(in the rows, 128 means zero)
Known rows, with every way that one mark hangs from another:
dudi(fino giso): [ 87 128 141 141 151 185 123 113  70  93 127 119 171 133 108 140 163 130
 143 144 151 123 126 158  82 114 167 117 158 152 132 127 124 109 104  82
 115]
vemir(venasus): [116 146 145 130 112 114 129 107 140 120 145 121 164 129 135 116 146 129
 103 135  98 152 120 132 127 128 139 130 116 134 100 109 134 120 153 134
 149]
kabaf(dorig(fino gidam)): [137 160 118 131 138 113 120 137 125 102 170 107 119 111 134 134  72 137
 140 152 117 119 142 112  94 129 153 154 160 122 146  99 138 144 134 103
 128]
kabaf(dorig(gidam venasus zumo)): [123 125 123 128 128 138 154 142 115  88 175 130  72 119 192  94  87 163
 141 142 135 110 126 129  71 198 138 128 166 133 104 109 177 179 151 105
 151]
dorig(fino(dudi) gidam zumo): [127 142 114 170 162 123 138 126 138 123 196 104 110  96 148 134 105 138
 125 122 119 143 119 129  44 175 120 158 188 153  94  98 156 164 136 159
 101]
gufo(ladap mezevu zumo): [ 61 106 110 137 135 155 153 173 133 176 135  82  63 135 156 159 167 108
 117 178 123 105 121 122 100 109 178 131 109 136 124  80 131 180 119  94
 159]
sudu(dorig(gidam venasus zofut zumo)): [127  96 122 139 168 165 155  95 154  88 158 157 113 114 205 106 121 160
 137 110 101 114 125 124  89 164 115 129 152 118  84 156 169 198 174 142
 118]
gufo(ladap mezevu): [ 72  98 123 144 143 143 139 133 131 153 121 110  81 141 134 157 162 114
 122 154 111 110 122 118 101 113 153 129 124 133 113 109 134 143 107 111
 147]
sudu(dorig(zofut)): [138 105 123 134 158 153 137 102 133 115 126 140 178 133 153 145 126 131
 130 114  82 111 140 139 150  96 117 133 102  84 123 160 127 158 151 137
 114]
gidam(dorig(venasus zofut zumo)): [147 127 120 134 199 154 154 122 127  76 181 114 117 104 189  73 170 155
 138 128 158 121 107 143 149 166  73 109 113 123  91 114 150 173 145 148
 119]
dudi(fino(dorig(venasus zumo)) giso): [ 76 115 132 144 188 188 154  98  93  71 162 104 138 118 150  88 192 158
 161 136 158 152 104 184  45 148 157 136 157 171  48 169 165 130  94 122
 140]
gidam(dorig): [137 134 125 130 140 102 130 136 105  96 142 134 123 114 138 114 132 139
 116 129 149 118 133 128 162 127 104 104 118 132 135  83 117 127 134 118
 127]
gidam(dorig(fino)): [137 162 121 133 176  99 125 136 122 100 176 109 131 106 126 115 128 135
 120 137 148 146 117 120 156 104  89 130 130 141 140  96 120 128 120 138
 107]
kabaf(dorig(sudu venasus)): [137 124  99  98 151 124 166 125 129  89 168  86 128 129 134 119 113 135
 176 156 135 127 106 141 108 142 127 141 135 107 152 120 167 147 114 124
 132]
kabaf(dorig): [133 134 120 126 117 128 135 146 103 113 140 116 140 138 133 131  95 136
 131 148 116 109 142 141 131 126 144 128 119 105 145 118 137 132 128 100
 148]
dorig(fino sudu zofut zumo): [148 156 104 132 227 146 137 139 150 108 186  57 126 109 106 122 149 119
 176 135 129 151 108 124 120 147 131 176 120 120 113 129 159 181 117 221
 109]
dorig(venasus(vemir)): [117 135 145 139 139 134 135 115 143 115 141 116 101 114 144  96 149 127
 134 119 174 142  93 113  82 150 121 119 122 127 115 175 147 162 161 119
 118]
fino(dorig dudi): [134  91 109 160 141 118 147  97 138 123 154 105 176 105 124 134 150 135
 134 109 101 144 130 182  83 117 136 146 131 117  69 138 124 119 115 139
 129]
kabaf(dorig(fino)): [132 167 116 126 150 126 130 144 117 116 171  88 149 133 122 133  89 129
 140 152 121 133 125 132 123 106 132 154 127 115 147 126 143 130 114 118
 127]
gufo(ladap): [117 111 128 137 133 123 138 138 121 139 131 118 101 153 127 152 155 111
  97 148 135 111 112 114 133 123 131 134 119 133 125  99 140 152 104 101
 149]
gidam(dorig(zofut zumo)): [151 132 121 148 188 139 135 145 109  87 163 112 117 104 160  94 154 145
 120 117 139 116 131 137 171 158 106 112  99 116 102  94 135 176 143 159
 131]
dorig(fino gidam sudu zofut zumo): [150 149 103 142 216 138 130 131 157  91 182  73 101  89 123 126 130 130
 175 131 121 140 128 105  87 170 158 176 143 127 113 104 161 198 135 206
 109]
dudi(fino(dorig) giso): [ 86 115 133 145 165 167 124  94  83  81 129 107 180 120 109 127 181 139
 154 133 135 141 136 178  77 100 192 134 143 148  82 147 118 105  93  97
 138]
dudi(fino(dorig(gidam sudu)) giso): [ 97 101 113 140 172 141 125  85  95  51 134 100 147  98  89 140 167 139
 185 137 130 134 150 152  36 130 232 149 171 152  93 107 132 130 104 116
 135]
dudi(fino(dorig)): [115  99 125 147 174 147 131 100 121 108 124 119 154  99 124 127 168 129
 152 139 120 134 128 162  84  95 166 136 125 148  99 150 132 106 106 137
 119]
sudu(dorig(gidam)): [121 101 128 135 111 109 129 110 130 107 124 174 121 128 165 150  82 142
 118 111  90 115 153 112 106 122 141 129 160 120 122 126 139 154 163 115
 130]
fino(dorig(venasus zofut zumo) dudi): [140  88 103 163 202 174 170  85 162 102 192  85 168  92 177  91 189 150
 160 106 115 146 103 197  68 161 107 150 123 114  28 167 158 166 126 171
 117]
dorig(gidam sudu venasus): [133 106 104 107 147 113 148  99 159  87 156 122  89 102 142 118 125 138
 178 134 141 132 110 109  70 169 133 136 168 137 131 105 153 158 136 134
 113]
fino(dorig(gidam)): [128 100 120 142 123 103 121 102 149 103 129 141 112  98 142 118 125 146
 143 112 111 130 151 132  88 131 181 142 140 131  72 127 123 134 139 126
 153]

Rows:
[135  89  91 147 163  95 157  96 145 106 165  78 175 100 100 147 153 126
 161 114 104 154 127 174  82 124 152 162 133 116  87 119 140 131 102 176
 122] | fino(dorig(sudu) dudi)
[114 104 107 137 216 186 134  79 101  55 139  62 210 104  83 136 215 124
 199 138 126 133 137 185  82 104 210 157 120 114  90 138 122 132  92 144
 122] | dudi(fino(dorig(sudu zofut)) giso)
[ 92 111 116 157 154 154 170  92 106  88 191  88 161 127 155  95 176 163
 151 105 138 163 107 200  46 173 129 147 162 142  19 157 159 146 105 125
 151] | fino(dorig(venasus zumo) dudi(giso))
[118 111 124 154 140 104 129 127 135 104 145 136  77  98 155  99 126 157
 138 106 117 135 151 132  80 175 181 149 144 146  42 121 153 158 140 158
 168] | fino(dorig(gidam zumo))
[151  90  87 160 211 138 161 101 146  99 179  55 168  96 119 127 179 131
 171 107  98 143 127 187  87 157 154 172 110 101  56 129 153 178 115 216
 126] | fino(dorig(sudu zofut zumo) dudi)
[121  95 106 133 194 133 139 101 130  90 137  95 149  95  91 135 172 120
 180 141 119 139 124 157  82 103 181 147 124 146 112 136 142 121  95 174
 116] | dudi(fino(dorig(sudu)))
[102  90 123 152 185 160 148  93 136  82 161 139  86  81 176  85 158 157
 166 134 136 131 114 149  23 166 159 131 168 179  54 149 172 148 134 146
 123] | dudi(fino(dorig(gidam venasus zumo)))
[132  93 118 166 205 181 126  98 131  81 145 121 127  72 156 111 176 143
 161 126 110 115 145 156  61 153 191 144 134 141  57 129 147 166 143 164
 127] | dudi(fino(dorig(gidam zofut zumo)))
[133  95 105 147 242 171 146 107 131  81 159  71 147  87 114 117 197 127
 190 133 115 132 125 166  89 136 186 159 104 136  80 146 158 162 107 216
 119] | dudi(fino(dorig(sudu zofut zumo)))
[152 149  94 111 226 157 150  91 182  95 193  61 154  98 116 114 171 120
 194 147 136 156  83 130 110 114  96 167 126 115 139 153 149 160 117 180
  77] | dorig(fino sudu venasus zofut)
[110 144 150 150 153 142 145 137 131 113 157 111  68 123 160  82 145 137
 127 115 179 147  88 113  79 188 123 124 124 144  84 179 175 186 160 152
 137] | dorig(venasus(vemir) zumo)
[107 102 124 156 188 199 112  70 102  55 135 111 186  88 125 127 191 144
 173 128 118 116 155 170  52 118 217 140 148 123  73 125 106 135 124  94
 128] | dudi(fino(dorig(gidam zofut)) giso)
[134 148 108 166 157 123 145 147 112 111 210  90 124 111 154 137  73 146
 132 138 109 126 134 140  44 177 137 160 180 131 111  92 164 170 136 132
 122] | kabaf(dorig(fino(dudi) gidam zumo))
[120  90 128 151 158 140 118  92 129  94 129 143 125  83 134 124 147 137
 156 135 113 119 143 147  53 121 186 134 154 157  94 127 129 119 130 127
 121] | dudi(fino(dorig(gidam)))
[157 119 109 121 150 165 143 103 144  76 164 119 136 102 180 107 118 150
 165 145 116  95 135 143  89 156 139 128 138  91 126 117 141 167 160  86
 124] | kabaf(dorig(gidam venasus zofut))
[145 162 104 119 192  78 134 136 128  84 183  80 122 103 100 126 127 122
 148 142 154 154 116 110 151 110 101 144 126 135 156  76 132 143 107 171
 102] | gidam(dorig(fino sudu))
[144 137 107 158 222 181 162  98 164 118 221  66 160  97 166 106 170 134
 155 131 129 154  75 165  70 152  65 157 145 127  88 154 165 172 127 173
  76] | dorig(fino(dudi) venasus zofut zumo)
[155 105  97 124 194 128 139  93 160  91 139  77 165  97 105 125 177 125
 185 116 104 140 140 156 128 111 170 165  90  91  88 142 126 150 115 188
 133] | fino(dorig(sudu zofut))
[130 161 101 109 195 128 167 147 132  94 217  58  97 125 136 101 103 138
 175 164 142 152  87 133  91 159 114 168 143 137 127 130 195 169 104 175
 126] | kabaf(dorig(fino sudu venasus zumo))
[125 148 107 146 200 197 151  72 134  89 207  62 223 114 137 127 182 138
 161 133 137 157  89 180  68 121  81 152 158 110 103 146 126 140 110  98
  75] | dorig(fino(dudi(giso)) venasus zofut)
[127 146 136 146 198 158 141  90 167 101 174 102 155 113 155 115 148 123
 137 114 130 155  88 119  94  96  98 149 112  99 114 217 150 183 168 145
  84] | sudu(dorig(fino venasus(vemir) zofut))
[108 159 116 153 157 148 134 103 102 113 187  76 200 133 104 150 141 130
 130 127 133 160 112 163  72 119 119 154 174 131 115 118 122 120  98 102
 104] | dorig(fino(dudi(giso)))
[136 154 127 168 183 111 148 105 136  90 211  82 137  85 145 105 153 130
 120 122 181 165  75 134  72 136  62 121 137 134 125 133 141 160 150 123
  75] | gidam(dorig(fino(dudi) venasus(vemir)))
[165  70  82 154 183 126 140  75 163  81 167  79 174  73 119 143 164 132
 183 112  88 127 149 167  59 144 178 165 137  92  78 101 125 164 134 171
 112] | fino(dorig(gidam sudu zofut) dudi)
[126 103  98 111 168 109 160  91 165  94 161  93 124 107 125 100 164 138
 182 127 131 160 103 151  93 129 137 153 127 129  87 153 156 134 104 166
 133] | fino(dorig(sudu venasus))
[159 152 109 134 174 153 116 120 136  89 171  92 152 101 140 134  99 135
 156 151 105 111 148 126 102 122 157 158 137  90 140 107 126 163 146 113
 119] | kabaf(dorig(fino gidam zofut))
[146  83 106 178 176 149 143  95 148  98 168 103 151  77 162 118 158 153
 148  97  91 123 150 171  58 177 162 154 140 114  34 121 142 177 148 167
 132] | fino(dorig(gidam zofut zumo) dudi)
[157 156 111 125 216 149 141 104 155  78 198  95 155  88 159  93 167 139
 152 144 156 145  92 135 146 107  59 128 118 119 128 124 126 151 129 136
  80] | gidam(dorig(fino venasus zofut))
[146 101  96 144 194 129 135 109 155  76 156  93 102  83 130 112 152 144
 179 112 108 133 150 139  91 175 202 169 122 114  56 116 151 196 139 204
 148] | fino(dorig(gidam sudu zofut zumo))
[168 122 101 119 195 116 136 121 127  66 154  88 149  99 116 122 162 127
 157 128 138 117 134 132 171 128 121 124  93  96 144  75 119 165 132 167
 109] | gidam(dorig(sudu zofut))
[152 165 117 149 218 137 131 149 125  90 194  92 128  98 148 100 152 141
 131 129 144 137 116 129 158 137  92 139 108 126 106  99 137 172 132 179
 107] | gidam(dorig(fino zofut zumo))
[120 164 139 144 153 124 122 110 162  99 168 114  78  88 147 100 125 132
 140 125 171 159  95  85  47 150 130 142 164 145 117 159 147 174 168 121
  96] | dorig(fino gidam venasus(vemir))
[149 159 115 148 186 153 126 144 131  90 190  88 118 105 159 116  97 145
 149 142 111 111 142 127  97 161 158 163 137 106 112 104 153 187 143 146
 134] | kabaf(dorig(fino gidam zofut zumo))
[109  97 129 162 170 144 128 116 117  93 141 137  95  85 151 110 145 151
 149 128 118 121 139 143  44 157 193 139 158 171  61 125 157 146 130 157
 140] | dudi(fino(dorig(gidam zumo)))
[115 160 116 155 166 119 136 113  77  80 199  83 194 117 119 138 145 139
 121 128 152 154 116 162 106 118  94 132 161 134 121  80 110 123 105  94
 100] | gidam(dorig(fino(dudi(giso))))
[122 162 113 127 195 111 143 151 138 119 180  73  92 121 102 124 123 123
 155 142 138 162 106 112 112 151 129 173 140 150 121 127 171 163 104 213
 117] | dorig(fino sudu zumo)
[ 81 111 124 134 173 183 144  75 104  69 149 110 177 117 136 105 201 149
 172 141 148 149 107 182  52 109 155 126 156 157  73 166 136 108  96  86
 123] | dudi(fino(dorig(venasus)) giso)
[143 122 113 132 163 172 149 125 134  79 179 115 104 107 194  89 116 159
 161 139 127  98 129 140  83 188 142 131 140 104  97 116 167 190 160 116
 143] | kabaf(dorig(gidam venasus zofut zumo))
[ 99 139 123 157 152 135 145  94  94 110 180 105 227 150 120 169 117 136
 118 118  97 154 119 161  78  91 104 156 172 117 114 146 133 128 112 100
 100] | sudu(dorig(fino(dudi(giso))))
